Known rows, with every step that occurs
sagofid, vaba, bamu, renez: [  3 -14  -3   0 -25  -8  -5  16   4  31   6  14 -12  -3   8   9  -1  -3
   6  11   3  16   1  -8 -10  -2 -14 -11   1   9  -4  14 -12   0 -12   2
  13   5  18  -7 -17  12  -3  30   2  -4   7 -18   0  28   6   5   8  22
  -5  -5   1   4   0  16  -1   4   0  21  14 -32]
dege, lizi: [ 23 -14  20   7  -1   7 -12  21   1   2   5  -5  -6  -5   9   9  -9   0
   5  12  -8   8 -11  -1  -5   6 -16  -3  10  -6  -6  10  -2   7   9 -15
  22  -7  23 -15  20  17  10  24  15   4  -6 -18  -9  13  22   9   1  25
  -2   7  -4  -8  21  -2  -1  12  -1  24  19  -4]
vaba, bamu: [ -8 -14   0  -3  -9 -14  -4  14  -5  16  11  12 -12   0  11  12   0   1
  11  16   3  10  -6   5  -7   0 -16 -13   3   1  -1  16  -3  12  -3   6
  25   0  21  -9   2  18   7  24   9   5   2 -14  11  12  10   4   0  18
  -4  -2  10  13   0   8   3   6   1  12  20  -9]
bamu, renez: [  4 -12  10   5  -5   3  -5  13  -1   0   3  13  -9  -1  13  16  -4   0
  -8 -15  -1  11 -12  -5 -10  -2  -9   3   2   3 -11  13  -2   4 -13   1
  11  -2  20   0 -25  12   7  23   9  -5  -2 -16  -5  11  24   6  10  23
  -7 -11 -11   1   2  13   2   7  -2  22   3 -29]
renez, lizi, bamu: [ -3 -18  13   0 -21 -13 -10  19 -13  -2  10  -6 -14  -1  11   4  -2   6
  -4  21   2  10  -7   8  -7   4  -6  -9   9   4  -5  14 -10   7   0 -15
  21 -11  20 -15  29  16  -6  15  35  20   0 -23  -6   1  11   3   4  25
   9 -10   7   3   5   4   3  -3  -1  26  24   0]
sagofid, vaba, renez, lizi: [-17 -17   8   4 -20 -13 -12  29   0  31   6  -4 -12   0   4   5  -4   0
  12  14   1  13   5   1 -10   8 -22 -14  11  -1  -3  10 -10  -3  -1 -17
  15  -1  19 -11  -7  16 -15  16  17   4   7 -19 -12   2  14   2   6  22
   9  -1  -6   7   6   0   4   3  -7  33  12 -12]
lizita, lizi, bamu, dege, vaba: [ 22 -13   9 -10 -18  -8 -19  14 -10   1   0  -9  -9 -13   9  17  -3   0
   0  12   0   7  -7  13 -10  -2 -16  -6   9  -7   7  22 -11  10   9  -9
  28  -5  21 -20  28  12  12  36  32   7   7 -20  -5  10  16   2   7  26
   6 -18   2   9  19  -3  -5   3   7  27  17  -4]
ratuve, renez, lizi, bamu, vaba: [-16 -20  21   0 -36  -9 -14  63 -11  -2   7   3 -20   3  15  14  -6   4
 -15   8   1  12 -14   8 -14   5  -9 -10  16   0 -12  16 -12   2  -9 -10
  11  -7  17  -9  -4  11 -12  21  51  20  -1 -42 -12 -13  34   4  10  23
   4 -13  -5   4  11  15   5  -1   8  26  23  22]
ratuve, renez, lizi, bamu, dege: [  8 -19  13  -4 -23 -18 -16  61 -17 -24  -1   2 -21  -2  15  23  -1   5
 -12  -5   3  13  -7   9 -15   5 -11  -5  14   1  -9  16  -7   9 -10 -10
  13  -8  17 -16  -9   7  -6  16  53  12   3 -34 -11 -17  31   6   8  28
  13 -17   0  -3  17  21   9  -2   8  23  20  12]
renez, lizi, bamu, dege: [ 18 -15   8  -3 -26 -15 -14  24 -15 -11   2  -2 -13  -4  14  12   0   7
  -7  21   3  10 -12   3 -11   2  -6  -5   8   2  -2  15  -5   8  -1 -10
  21  -8  20 -16   9  12   6  16  39  11   5 -22  -8 -13  22   2   8  28
  20 -19   5   0  10   7   0 -11   1  20  17   5]
vaba, renez, bamu, lizi: [ -3 -12   3   2   7 -17  -4  44   0   6   7   5  -5   1  17  14  -3  -2
   0  11   4   9 -10  22 -11   8 -15  -3  12   4   1  20   6   8 -12   9
  17   0  19   1  25  16  -4  20  41   0  -4 -23  -3  -9  34  12   3  19
  -8  -9  -4  17  12  -2  12  15   1  26   8  -2]
zomo, ratuve, renez, lizi, bamu, vaba: [ -5 -21  19  -2 -29 -18 -11  61 -26   0  11  10 -14   2  13  11  -2   6
 -16  22   3  11 -18   3 -10  -2  -8 -11  15   1 -10  19  -1  -5  -2 -14
   1 -18  20  10   4  10 -19  10  42  16  -1 -41 -14  -6  34   0  11  23
   3 -10  -9   1  16  15   4   0   8  19  28  27]
dege, lizi, bamu: [ 23 -16  15   0  -5   5 -13  11  -6 -10   6  -9  -6  -4  11   9  -5   1
  -1  16  -4   9  -4   8  -2   2 -12  -8   9  -3  -8  14  -8  11   7 -20
  25 -14  22 -18  43  16  10  31  38  20  -3 -23  -2  16  17  14  -3  25
  -2   2   4 -12  18   9  -1   9   1  25  26 -12]
bamu, renez, lizi: [ -3 -14  14   9 -15  -3  -7  30  -6   1   2  10 -16  -1  14  11  -8   1
  -8  -8  -2  10 -13   3 -10   2  -4   2   8   8  -7  13  -1   2 -13  -6
  10  -4  20  -4 -16  11  -5  11  22  -3  -4 -22 -24   6  26   2  16  27
   2 -13 -11   3   9   6   5   4  -5  31  11 -19]
dege, vaba, renez, lizi, bamu: [-13 -16   8   3 -21 -12 -17  29  -6  23   2  -8 -14  -1  11  14  -6   1
   7  16  -2  10   8  30  -3   5 -21 -19  14  -4  -4  17  -5   3  -1  -8
  23 -10  21  -8  33  13  -7  23  54  18   0 -27  -1  13  24   5   8  23
   3  -5  -3  29   7  14   4   8  -4  39  21  -1]
dege, lizi, bamu, vaba: [ 16 -14  20   4 -27   5 -15  21  -2  -2   9  -4  -8  -1  11   8  -7   0
  -6  26  -5   9 -14   1  -4   0 -12 -11  10  -5  -9  14 -10   3   8 -16
  22  -8  22 -13  19  17   9  34  39  19  -3 -28  -4  12  25  10   5  24
  -2  -3  -1  -7  17  11  -7   5   5  24  23   6]
lizi, bamu: [  4 -16   6  -8  -4  -7  -9   0  -8  -3  10  -4  -8  -2  12   9   1   3
  -3  17   4  12  -5   3  -7   0 -10  -8   3  -3  -9  14 -10  11   1  -7
  23 -10  19 -11  20  18   7  31  20  21   3 -18   9   9  10   8  -5  19
  -1  -8   8   0  -4  12   0  -4   2  17  18 -10]
sagofid, vaba: [  4 -17   8  -1 -10  -5 -11   9   4  29  10  -5  -7  -5   1   3  -2   1
   8  24   3  15  -3 -20 -10   3 -14  -5   3   0  -3   7 -15  -4   8  -8
  17   4  18 -10 -12  17  -1  26 -13   0   4 -14  -1   7   4  -1   1  21
   0  -3  -2  -4   2  -2  -4  -2  -4  19  14  -9]
ratuve, renez, lizi, bamu: [-13 -21  18  -2 -18 -11 -13  53 -15  -9   4  -1 -18   0  15  15  -6   4
 -10  -3   1  13  -5  12 -13   6 -10  -8  15   2 -12  14 -12  10  -9 -15
  14 -12  17 -16  15  12 -14  17  50  19  -2 -36  -9  -8  23   7   3  25
   3  -9   1   0   8  19  11   5   7  25  25   9]
vaba, renez, bamu, dege, lizi: [ 31  -9  -1   0  15 -10  -9  50  -3   3  -4   3  -7  -4  17  26  -3  -1
   5  17   0   9  -7  19 -10   7 -24  -1  12   3  -2  18  10  11  -7   2
  17  -7  22  -9  26  10  14  25  46  -6   1 -26   1  -1  38  14   8  24
   6 -12  -5   2  19  14  13  21  -1  27   8   3]
vaba, renez, lizi, bamu: [-21 -15   7  -2 -12 -15 -10  21 -12  -3   5  -4 -13   5  14  12   0   2
   4   8   2  10   2  25  -7   4 -19 -17  12  -3  -5  15  -4  10  -7 -11
  21 -13  20  -6  15  17  -4  17  53  19   2 -23  -2   1  25   9   3  20
   8  -7   1  15   2  14   8   5  -2  29  15 -12]
zomo, ratuve, renez, lizi, bamu: [ -1 -23  15  -5  -9 -17  -9  47 -29  -6   9   5 -13   0  11  11  -2   7
 -12  12   5  12  -9  10  -9   0 -10 -11  15   3 -11  18   0   3  -2 -17
   3 -23  20   5  24  10 -17   6  36  19  -4 -33 -13   1  22   5   4  25
   3  -5  -1  -1  19  15  11   2   6  19  29  14]
renez, bamu, vaba, dege: [  5 -14   3  -4   0  -8  -2  50  -3  18   8  -2  -6  -2  15  19   4   2
 -19  49   2  10 -17   4 -13   3  -5   3  11   2   4  19  -5   2   3  13
  13   2  22   5   0  14   9  27  24  -5  10 -29   8  -7  23   2   8  14
   2 -21   6  13  -8   8   4   3   1  18   5  28]

Rows
[ 12  -9  -3  -6  14 -19  -6  41  -4   6  -1   6  -7  -1  18  28   2   0
   4  14   5  11  -8  15 -12   6 -21   0   7   3   0  19   8   9 -11  10
  16  -3  20  -1  -2  11  10  23  36  -9   5 -24   8  -7  32   9   6  20
   7 -19  -3  13   7  14  13  11  -1  20   3   2] -> vaba, renez, bamu, dege
[ 21 -14   7   1  -1  -1  -4  61  -3  15   5  -4  -5  -4  14  17   1   0
 -18  50  -4   8 -16   7 -10   5  -7   2  16   1   3  19  -2   2   6   5
  15   0  24   1  19  12  13  28  41  -3   7 -33   0   0  25   6   9  18
   0 -12   3   4   5   7   3  13   1  24   8  27] -> renez, bamu, vaba, dege, lizi
[  8 -14   7  -7 -11   1  -7   0  -7 -13   5   5 -10  -1  17  15   1   1
 -10  -9   3  13  -7   5  -8  -5  -6  -4   1   5 -13  16  -8   9 -13  -4
  17  -9  18  -2   0  12   7  32  29  14  -1 -19   2  20  19  11   4  23
  -5 -14  -1  -1  -1  23   1   3   3  23  10 -34] -> lizi, bamu, renez
[-20 -12  16  -9 -21  -5 -11  10  -7   5  12  -1 -10   0  12  12  -5  -4
   0   7   2   6 -12  19 -11  -1 -22 -15  10 -10   3  23 -11   7   1 -11
  26  -4  20  -9   5  17   2  38  41  16   7 -22   0   7  27   6   5  18
  -2 -16  -2  13   9   0  -3   9   7  27   8  -7] -> lizita, lizi, bamu, vaba, renez
[ 30 -17   4  -4  -7   8  -8  21 -13 -23  -3  -7  -8  -2  15  24   6   2
 -21   6  -5   8   2  16  -6   0  -9  -4  11  -6  -6  18  -6  15   1  -9
  16 -14  24  -9 -11  10  18  32  55   9  12 -21   1  23  26  17   3  21
  -3  -4   5  -5   9  25  -2  14   4  28   3 -32] -> vaba, dege, lizi, bamu, renez
[ 28 -12   1  -9 -14 -13 -13   6 -10 -18   1   0  -9  -6  14  16   6   5
  -4  10   7  12 -11   0 -11  -2 -10  -4   1  -1  -7  17  -7  12   1  -2
  20  -9  20 -10  -7  13  18  28  25  11   8 -18   8  -1  15   6   0  22
  11 -19   3  -4   6  16  -3  -9   5  13  11  -7] -> lizi, bamu, dege
[ 13 -12   4   8 -22 -17 -19  44  -4  17  -6   2 -14  -6  14  22  -5   2
   5   6  -2   8  -3  14 -10   5 -23  -8  12  -7   2  14   6  -1  -1   1
  17  -3  22  -7 -20   9   7  15  42  -7   5 -22 -10  -3  32  -2  16  26
  14 -12 -13  23  19   6   0   4  -4  30  10   7] -> bamu, dege, vaba, renez, lizi
[ -1 -19   7  -7  -1 -10  -4  83  -7   6   3   4 -12   0  17  28   2   2
 -24  22   2  12 -15   8 -18   7 -11   3  15   0  -5  18  -6   5  -8  11
   6   0  19   2 -13   9   1  27  42  -2  10 -41   2 -13  34   8   8  16
  -6 -17  -2   9  -3  21  11  12   7  18   7  34] -> ratuve, renez, bamu, vaba, dege
[  3 -18  10  -5  17 -13  -5  66  -6   8   2   4 -11  -4  17  25  -4   0
  -6   7   3  13 -10  10 -15   8 -12   4  12   8 -10  16  -4  11 -12   4
  10  -3  17  -7  33  11  -6  24  30  -1  -3 -36   1  -5  25  11   2  22
  -8 -11   0   2   3  16  19  16   4  20  19  19] -> ratuve, renez, bamu
[ -2 -16   4  -9 -27  -5  -8  19 -10  -4   8  -7  -9   2  11  15   9   5
 -21  33   4  11 -10   3 -11  -1  -8 -10   6 -10  -5  17 -14   5   8   3
  19  -7  22   2 -34  15  16  33  39  18  15 -22  14   2  19   5   2  13
   2 -18   8   7  -9  16 -10  -4   6  12   4   7] -> lizi, bamu, vaba, dege
[ 35 -18   4  -5   6 -22 -12  77 -20  20   1  11  -6 -11  13  27  -2   5
 -10  25   5  13 -13   8 -10  -1 -14   3  13   7  -5  22   9  -2  -3   5
  -3 -14  22   9  28   4  -2  15  25 -10  -3 -40  -3   5  33   3  13  25
  -2 -13 -10   9  23  18  15  10   6  21  24  37] -> zomo, ratuve, renez, bamu, dege, vaba
[ -6 -14  13  -5 -26  -3 -10   8  -3   4  14   1 -10   0  12   8  -1   3
  -7  26   4  13 -16  -3  -9  -4  -8 -11   4  -2  -9  16 -11   1   0  -3
  20  -5  20  -4   0  18   6  33  27  20   2 -25   8   4  19   4   4  19
   0 -15   2   4  -5  10  -9  -7   5  16  15   6] -> lizi, bamu, vaba
[ 37 -11   0   2 -20 -13 -11  33  -5   1  -2  14 -12  -6  13  20   0   0
   8  16  -2   7 -11   5  -8   1 -19  -8   5  -1   2  17   5  12   1   3
  24  -2  23 -17  -4  12  20  23  29  -3   6 -18   5   7  20   7   4  25
   7  -3   5   0  23  11  -1  10   3  16  19  -6] -> vaba, bamu, dege, lizi
[-10 -15   3   5 -28 -13  -3  30  -9   9   4  21 -19   1  16  16  -5   0
  -1   1  -1   9  -8  13  -9   0  -9  -9   6  11  -2  17   1   8 -21   0
  18  -1  21  -7  -8  11  -5  15  29  -1   0 -23 -10  13  20   3  14  26
   0  -8   4  14   5  15   8   9  -1  24  17 -23] -> vaba, bamu, renez, lizi
[ 15 -13   7   2   0 -14  -5  48   0   8  11   4  -4  -6  13   8  -5   0
  -8  26   3   9 -20   7 -13   6   1   6  11   9   1  16  -2   6  -5   9
  17   5  19  -7  45  16  -1  17  18   0  -5 -25  -9 -13  25   7   4  25
  -7 -13   1   5  11 -13   8   5   3  25  20  12] -> renez, bamu, lizi
[ 25 -14  13   3 -10   8 -12  12  -7 -18   1   1  -9  -3  15  15  -7   0
  -8  -6  -5  10  -5   9  -3  -2  -9  -4   9   3 -13  15  -5   9  -6 -18
  19 -11  22 -13  25  12   8  32  41  14  -5 -24  -9  27  23  18   6  28
  -6  -2  -2 -11  18  21   1  13   4  29  17 -33] -> dege, lizi, bamu, renez
[  2 -14   3  -2 -16 -20 -13  23 -15 -12  -1   1 -15   2  15  16   2   3
   2   1   4   9  -2  22 -10   4 -20 -13  10  -2  -2  17   0   9  -7  -7
  21 -13  20  -8  -8  11   4  15  59  13   4 -21  -1  -7  29   6   7  23
  17 -17  -1  11  11  15   4   2   0  26   9 -11] -> vaba, renez, lizi, bamu, dege
[ -2 -24  13  -5 -27 -17  -8  65 -33  -8   7   4 -14   2  11  18   7   8
 -29  27   3  10 -11   9 -12  -1  -8 -10  18  -5  -6  21  -1  -3   2 -11
   0 -19  23  12 -23   8 -10  10  52  15   8 -36 -12  -9  32   3   9  17
   5 -13  -1   5   9  19   3   0  10  17  17  24] -> zomo, ratuve, renez, lizi, bamu, vaba, dege
[-17 -15  11  10 -12 -11 -16  37  -3  37   3  -4 -14  -1  10  13  -9   2
  10  14  -4   8   4  23  -4   7 -23 -14  15  -7   0  13   1  -1   1  -5
  19  -5  22  -7   9  13  -5  17  37   5  -1 -26  -7   8  26   0  12  23
   0  -1  -8  30  12   5   4  12  -7  38  17   3] -> dege, vaba, renez, lizi
[ -1 -15   4  10 -33 -13 -12  39  -4  35   2  15 -19  -3  12  15  -9  -1
   3  11  -4   9   0  21  -4   0 -11 -13  10   8   0  16   0   2 -12   4
  17   0  22  -6  15  10  -4  21  33   0   0 -28  -9  25  22   1  19  27
  -3  -5  -6  29   9  14   3   8  -3  32  26  -9] -> dege, vaba, bamu, renez, lizi
[ -4 -15   9   0 -21   0  -6  33  -4  11   7  -2  -9   2  11  15   6   3
 -18  30   0   9 -16  -8 -14   1 -10  -4   8 -13  -1  14  -8  -3   9   8
  15   2  24   5 -63  16  18  26  14  -2  15 -19   6  -5  24  -2   8  12
   2 -13  -1  11  -5   5 -10   0   1  10  -5  14] -> bamu, vaba, dege
[ 26 -21  12  -3   3  -9  -5  85 -22   6   4   5  -6  -4  13  24   1   3
 -24  33  -2   9 -16   9 -10   1 -12   0  21   1  -3  22   8   0   4  -5
  -3 -17  24  11  15   8  -1  17  44  -3   4 -42  -9   2  38  10   8  19
  -5  -6  -5  -2  16  18  11  19   9  21  18  35] -> zomo, ratuve, renez, bamu, vaba, dege, lizi
[-22 -10  12   4 -23  -5  -8  28   3  16   8   8  -9   5  12  13  -3   0
   2   8   1  10 -15   0 -11   1 -24 -11   6 -10  -7  14   0  -4  -2   2
  15   1  21   7 -45  17   8  25  26   3   1 -22   5  -4  38   2   9  15
  -1 -12 -15  16   3   8  -4   6   0  20   0   6] -> bamu, vaba, renez
[ 22 -16   7   1 -31 -16 -20  31 -14   7   0  -6 -14  -8  13  14  -4   7
  -4  28   1  10  -6  12  -8   3  -8  -9  10   1  -1  15  -5   3   3  -8
  21  -7  20 -13  23  10   3  19  46  11   4 -28  -9  -3  20  -2  13  29
  17 -16   2  12  14   8  -2  -9   0  29  23  11] -> renez, lizi, bamu, dege, vaba
[ 20 -13  10 -13 -11  -9 -14   5 -16 -16   3  -5  -9  -9  11  17   0   1
  -1   5   4   7 -13   8 -14  -1 -13  -3   6  -5   5  23  -9  14   5 -10
  28  -5  21 -21  13  14  12  33  28   7   8 -14  -2   2  13   5   2  25
   9 -20   6  -4  16  -5  -5  -1   7  17  11 -12] -> lizita, lizi, bamu, dege
[ 23 -22  11  -6 -12 -25 -13  57 -32 -16   4  10 -14  -4  13  19   1   9
 -14   6   6  11 -13   5 -12  -1 -10  -7  14   3  -8  19   4   2  -2 -13
   1 -21  21   2  -3   7  -9   6  42  10   1 -32 -14 -10  31   3   9  27
  12 -14  -5  -4  23  18   8  -1   8  18  25  16] -> zomo, ratuve, renez, lizi, bamu, dege
[  4 -14   0  -3 -31 -16 -15  26  -6  11   3  -3 -11  -2   7  10   2   3
   5  16   6  14   5   4 -12   5 -21 -15  10  -1  -1  12 -11   0  -3 -12
  15  -6  18 -13 -10  11  -5  19  35   8  13 -22  -4  -1  16   4   8  24
  17 -14  -1   3   8  13   1  -5  -1  29  13 -12] -> sagofid, vaba, renez, lizi, bamu, dege
[ 29 -20   0  -5 -19   8 -10  19  -8   1  -1 -13  -7  -5   8  13   6  -1
 -14  17  -3  13   9   1  -9   1 -10  -7  10  -3  -4  13 -19   5   3 -16
  11  -7  21 -11 -10   9   8  34  35   6  15 -18  -5  28  12  14   4  23
  -1  -2   4 -12   6  22  -7   9   2  31   5 -38] -> sagofid, vaba, dege, lizi, bamu, renez
[-12 -12   5   4  -6  -5 -15  23   3  33   3  -1  -9  -1  11  18  -7  -1
  10   6  -3  10   4  18  -4   4 -28 -14   8  -8  -4  13   0   2   1   2
  19  -4  22  -3   2  15   6  28  24   5   2 -19   9  17  26   4   6  19
  -6   0  -9  28   7   8   2  14  -5  31  13  -3] -> dege, vaba, renez
[  3 -13   4   6  -2 -16 -13  51   5  32   4   1  -7  -5  13  15  -8  -3
   2  15  -2   8  -4  28  -7   8 -16  -6  14   1   0  19   4   2  -4  10
  17   2  21  -3  42  13  -3  24  43   2  -2 -30  -5   3  36   8   9  23
 -11  -5  -7  31  14  -1   8  16   0  37  17   7] -> dege, vaba, renez, bamu, lizi
